Every row comes from one small tree of marks. Brackets hold a mark, then the marks that hang from it, in alphabetical order. Every link used is in the known rows. Which tree was each row made from?
Known rows:
(mopidu (sute (fogis razem))): +1.61 -0.84 -0.10 -1.86 -1.82 +0.29 -3.08 -3.38 +2.10 -1.48 +1.82 +4.75 +0.06 +2.67 -0.09 -0.38 +0.05 +0.71 -0.62 -0.70
(rema tevobuk): +1.28 -1.49 -1.50 -1.51 -1.79 -0.48 -3.49 -1.33 -0.44 -0.94 +2.07 +5.46 +0.24 +1.76 -0.64 -0.62 -0.22 +0.75 +0.21 +1.10
(sofonov razem): +1.90 -1.64 -0.07 -1.79 -3.17 +0.06 -3.18 -1.57 +0.82 +0.24 +1.96 +6.92 -0.13 +0.94 +0.04 -1.01 -0.43 +1.91 +0.15 +1.25
(fogis (duka tevobuk zozigol) (razem sofonov)): +1.91 -0.46 -2.50 -1.38 -1.57 +1.33 +0.35 +0.74 +0.22 +0.68 +2.12 -1.67 -0.85 -0.55 +0.25 -0.04 -0.37 +0.99 +0.18 +1.61
(razem (fogis (duka tevobuk))): +1.74 -1.16 -1.00 -1.28 -2.75 +1.37 -0.82 -1.13 -0.43 +0.16 +2.52 +2.93 +0.36 +1.31 -0.74 -0.37 +0.03 +0.15 +0.55 +2.27
(duka fogis): +1.68 -1.22 -0.43 -1.70 -1.55 -1.05 -1.42 -2.12 +0.00 -0.38 +2.08 +4.64 -0.17 +0.96 -0.56 -0.69 -0.80 +2.68 +0.63 +0.87
(sofonov (razem (fogis (duka zozigol)))): +1.60 -1.11 +0.10 -1.51 -2.36 +2.99 -1.09 -0.25 +1.12 +1.43 +1.38 +1.40 -0.43 -0.07 -0.04 -0.71 +0.34 +0.89 +0.22 +1.85
(duka (tevobuk rema) zozigol): +0.92 -1.11 -1.51 -2.16 -1.85 +1.51 +0.64 +0.28 -0.79 -0.06 +2.40 +0.67 +0.71 +1.21 -1.17 -0.98 -1.11 +0.78 +0.50 +2.19
(sofonov (razem (fogis (duka (tevobuk rema) zozigol)))): +1.23 -0.52 -1.09 -2.06 -2.17 +3.85 +1.80 +0.03 +0.53 +1.38 +1.93 -0.70 +0.04 +1.06 -0.42 -0.58 -0.65 +0.44 +0.78 +2.09
(fogis duka razem): +1.54 -1.30 -0.76 -1.55 -1.61 +0.86 -1.57 +0.47 +1.52 -0.34 +2.34 +3.15 +0.27 +0.16 +0.16 -0.59 +0.27 -0.99 -0.27 +1.52
(mopidu lubig (sute (fogis (duka tevobuk zozigol)))): +0.55 -0.54 -0.97 -1.53 -1.78 +1.14 -1.91 -0.53 -0.04 -0.95 +1.16 -0.97 -0.47 +0.54 -0.02 -0.19 -0.29 -0.65 +0.34 +0.91
(sute (fogis (duka zozigol) razem) (mopidu lubig)): +0.29 -0.24 -0.25 -1.76 -0.67 +2.14 -0.24 +0.68 +2.70 -0.80 +0.57 -2.33 +0.48 -0.38 +0.48 +0.12 +0.63 -4.38 +0.07 +0.43
(duka (fogis razem) (tevobuk rema) zozigol): +1.23 -0.22 -2.22 -2.58 -0.81 +1.09 +3.08 -0.07 +0.28 +0.27 +1.79 -1.49 -0.37 +1.88 +0.13 -0.10 -1.89 +2.21 +0.85 +0.83
(sute (fogis (duka (tevobuk rema) zozigol) razem) (mopidu lubig)): -0.04 +0.37 -1.50 -2.33 -0.27 +2.79 +2.49 +1.05 +2.13 -0.93 +1.06 -4.51 +0.98 +0.66 +0.09 +0.30 -0.36 -4.66 +0.73 +0.53
(fogis (duka tevobuk zozigol) razem): +1.36 -1.06 -2.06 -1.59 -2.28 +1.83 +0.24 +1.59 +0.20 +0.68 +2.19 -1.80 -0.34 +0.10 +0.43 -0.27 -0.66 -0.11 -0.21 +2.02
(sute (fogis duka)): +1.10 -1.17 +0.32 -1.13 -2.36 +1.37 -2.54 -1.85 +1.40 -0.52 +1.96 +2.76 +0.66 +0.13 -0.66 -0.79 +0.04 -1.04 -0.08 +0.95
(razem fogis sofonov): +2.49 -1.07 -0.09 -1.49 -1.24 -0.31 -2.29 -3.01 +0.52 -0.48 +1.96 +7.05 -0.02 +1.37 -1.19 -0.35 +0.78 +1.87 +0.80 +1.28
(zozigol duka): +1.21 -1.29 -0.87 -1.53 -3.11 -0.98 -1.56 -0.78 +0.28 -0.80 +2.32 +3.36 +0.71 -0.41 -0.94 -1.33 -0.61 +1.68 +0.12 +2.15
(razem (fogis (duka tevobuk zozigol)) sofonov): +1.99 -0.58 -1.56 -1.20 -1.60 +1.85 +0.15 -0.84 -0.62 +0.86 +2.02 -0.43 -0.53 -0.14 -0.88 -0.14 +0.24 +1.42 +0.78 +2.22

Write each row's tree:
+2.12 -0.80 -1.22 -1.38 -0.99 +0.06 -1.58 -0.44 +1.63 -0.31 +2.33 +3.25 -0.32 -0.42 +0.08 -0.26 +0.54 +0.10 +0.15 +1.06
(fogis duka (razem sofonov))
+1.81 -0.23 -1.43 -1.69 -0.77 +1.50 +1.04 -1.60 +0.10 -0.26 +2.57 +2.43 +0.47 +1.14 -1.41 -0.19 +0.07 -0.13 +1.37 +1.69
(razem (fogis (duka (tevobuk rema))) sofonov)
+2.24 +0.39 -3.10 -1.89 -2.11 -2.16 +1.90 -2.18 +0.38 -0.17 +2.06 -0.14 -1.17 +0.32 +0.18 +0.22 -1.90 +4.77 +1.19 +0.60
(zozigol (duka (fogis (razem sofonov)) tevobuk))
+1.01 -0.53 -0.47 -1.53 -1.38 +2.69 -1.62 -1.26 +2.03 -0.48 +1.55 -1.45 -0.20 +0.63 +0.07 -0.49 +0.27 -0.30 -0.89 -0.09
(mopidu (sute (fogis (duka zozigol) razem)))
+0.97 -0.67 -1.24 -1.84 -1.32 +3.31 +1.91 +0.45 -0.24 +0.51 +2.25 -1.29 +0.80 +1.04 -1.23 -0.58 -0.24 -0.69 +0.74 +2.56
(razem (fogis (duka (tevobuk rema) zozigol)))
+1.36 +0.31 -1.87 -1.71 -0.83 +0.58 -0.92 -0.85 +1.13 -0.95 +0.84 -1.26 -1.44 +0.48 +0.71 +0.71 -0.02 +0.02 +0.55 -0.02
(mopidu lubig (sute (fogis (duka tevobuk zozigol) (razem sofonov))))
+0.90 -0.01 -2.26 -2.25 -2.21 -0.87 +2.81 -1.42 -0.38 -0.62 +2.52 -0.52 +0.48 +0.82 -1.01 -0.84 -2.40 +3.02 +1.41 +1.44
(zozigol (duka fogis (tevobuk rema)))
+0.73 -0.80 +0.33 -1.52 -1.02 -0.02 -3.84 -1.66 +1.30 -2.04 +1.25 +3.87 +0.03 +0.58 -0.19 -0.39 +0.66 -1.73 +0.33 +0.42
(mopidu lubig (sute (fogis duka)))
+1.92 -0.03 -0.74 -1.39 -1.01 +0.86 -2.51 -3.21 +2.41 -1.14 +2.03 +2.26 -0.49 +0.71 -0.16 -0.12 +0.63 +0.22 -0.14 -0.82
(mopidu (sute (fogis duka (razem sofonov))))
+1.20 -0.74 +0.08 -2.11 -0.95 -1.04 -3.45 -2.23 +2.26 -2.08 +0.66 +6.21 -0.34 +2.48 +0.54 +0.19 +0.33 -0.55 +0.12 -0.40
(mopidu lubig (sute (fogis razem)))
+0.92 -0.55 +0.13 -2.15 -1.13 -0.29 -1.69 -1.66 +2.84 -1.90 +0.75 +3.50 +0.78 +1.63 +0.27 +0.28 +0.45 -3.34 +0.40 -0.16
(sute (fogis razem) (mopidu lubig))
+0.99 -1.00 +0.56 -1.83 -1.38 -1.14 -4.29 -2.74 +0.99 -2.39 +1.06 +6.56 +0.00 +1.94 -0.33 -0.34 +0.37 -0.32 +0.37 +0.09
(mopidu lubig (sute fogis))
+1.23 -1.24 -0.97 -1.55 -1.56 +2.11 -0.61 +1.72 +1.25 +0.41 +1.90 -0.66 -0.10 -0.49 +0.31 -0.62 +0.13 -0.60 -0.45 +1.88
(fogis (duka zozigol) razem)
+1.11 -0.29 -1.29 -1.79 -1.74 +0.01 -1.89 -1.17 +1.47 -1.72 +1.31 +2.35 -0.55 +1.89 +0.88 +0.49 -0.18 -1.54 +0.31 +0.08
(mopidu lubig (sute (fogis (duka tevobuk) razem)))
+1.66 -1.10 -1.96 -1.55 -2.73 +0.75 -0.53 +0.43 +0.41 +0.02 +2.61 +1.83 +0.06 +0.80 +0.38 -0.20 -0.46 -0.52 -0.07 +1.74
(fogis (duka tevobuk) razem)
+1.57 -0.83 -0.99 -2.06 -0.97 +0.17 +0.17 -0.48 +0.87 +0.32 +1.34 +0.53 -0.85 +0.84 +0.46 -0.27 -0.85 +2.63 +0.26 +0.70
(duka (fogis razem) zozigol)
+1.25 +0.18 -0.52 -1.70 -0.04 +0.11 -1.12 -1.52 +3.14 -1.52 +0.95 +1.22 +0.25 -0.32 +0.32 +0.47 +0.92 -3.80 +0.71 -0.39
(sute (fogis duka (razem sofonov)) (mopidu lubig))
+1.45 -0.36 -1.59 -2.00 -1.78 -1.48 +0.90 -1.28 +1.39 -0.48 +1.81 +1.09 -0.36 +0.36 +0.19 -0.43 -1.34 +2.90 +0.47 +0.82
(zozigol (duka (fogis razem)))
+1.17 -0.35 -1.62 -1.50 -2.34 +2.59 -0.58 -1.17 +0.99 -0.23 +1.95 -2.82 -0.48 +1.25 +0.23 -0.16 -0.53 +0.33 -0.60 +0.16
(mopidu (sute (fogis (duka tevobuk zozigol) razem)))
+0.44 -0.01 -1.42 -1.82 -1.58 +2.03 +0.72 +0.67 +1.74 -0.50 +0.89 -3.75 +0.28 +0.20 +0.61 +0.46 -0.19 -3.69 +0.37 +0.66
(sute (fogis (duka tevobuk zozigol) razem) (mopidu lubig))
+1.46 -0.91 -1.67 -1.76 -2.10 +0.15 +0.39 -1.01 -1.34 +0.49 +1.88 -0.44 -0.72 +0.89 -0.22 -0.42 -1.66 +3.53 +0.78 +1.45
(duka fogis tevobuk zozigol)
+0.85 -0.59 -2.15 -2.04 -1.23 +2.66 +2.06 +2.02 +0.67 +0.25 +2.41 -2.32 +0.43 +0.55 -0.08 -0.45 -0.87 -1.11 +0.19 +2.00
(fogis (duka (tevobuk rema) zozigol) razem)
+2.22 -0.86 -0.31 -1.19 -0.94 +0.75 -1.66 -1.96 +0.72 -0.19 +2.16 +4.28 +0.05 +0.03 -1.04 -0.42 +1.05 +0.41 +0.74 +1.55
(razem (fogis duka) sofonov)
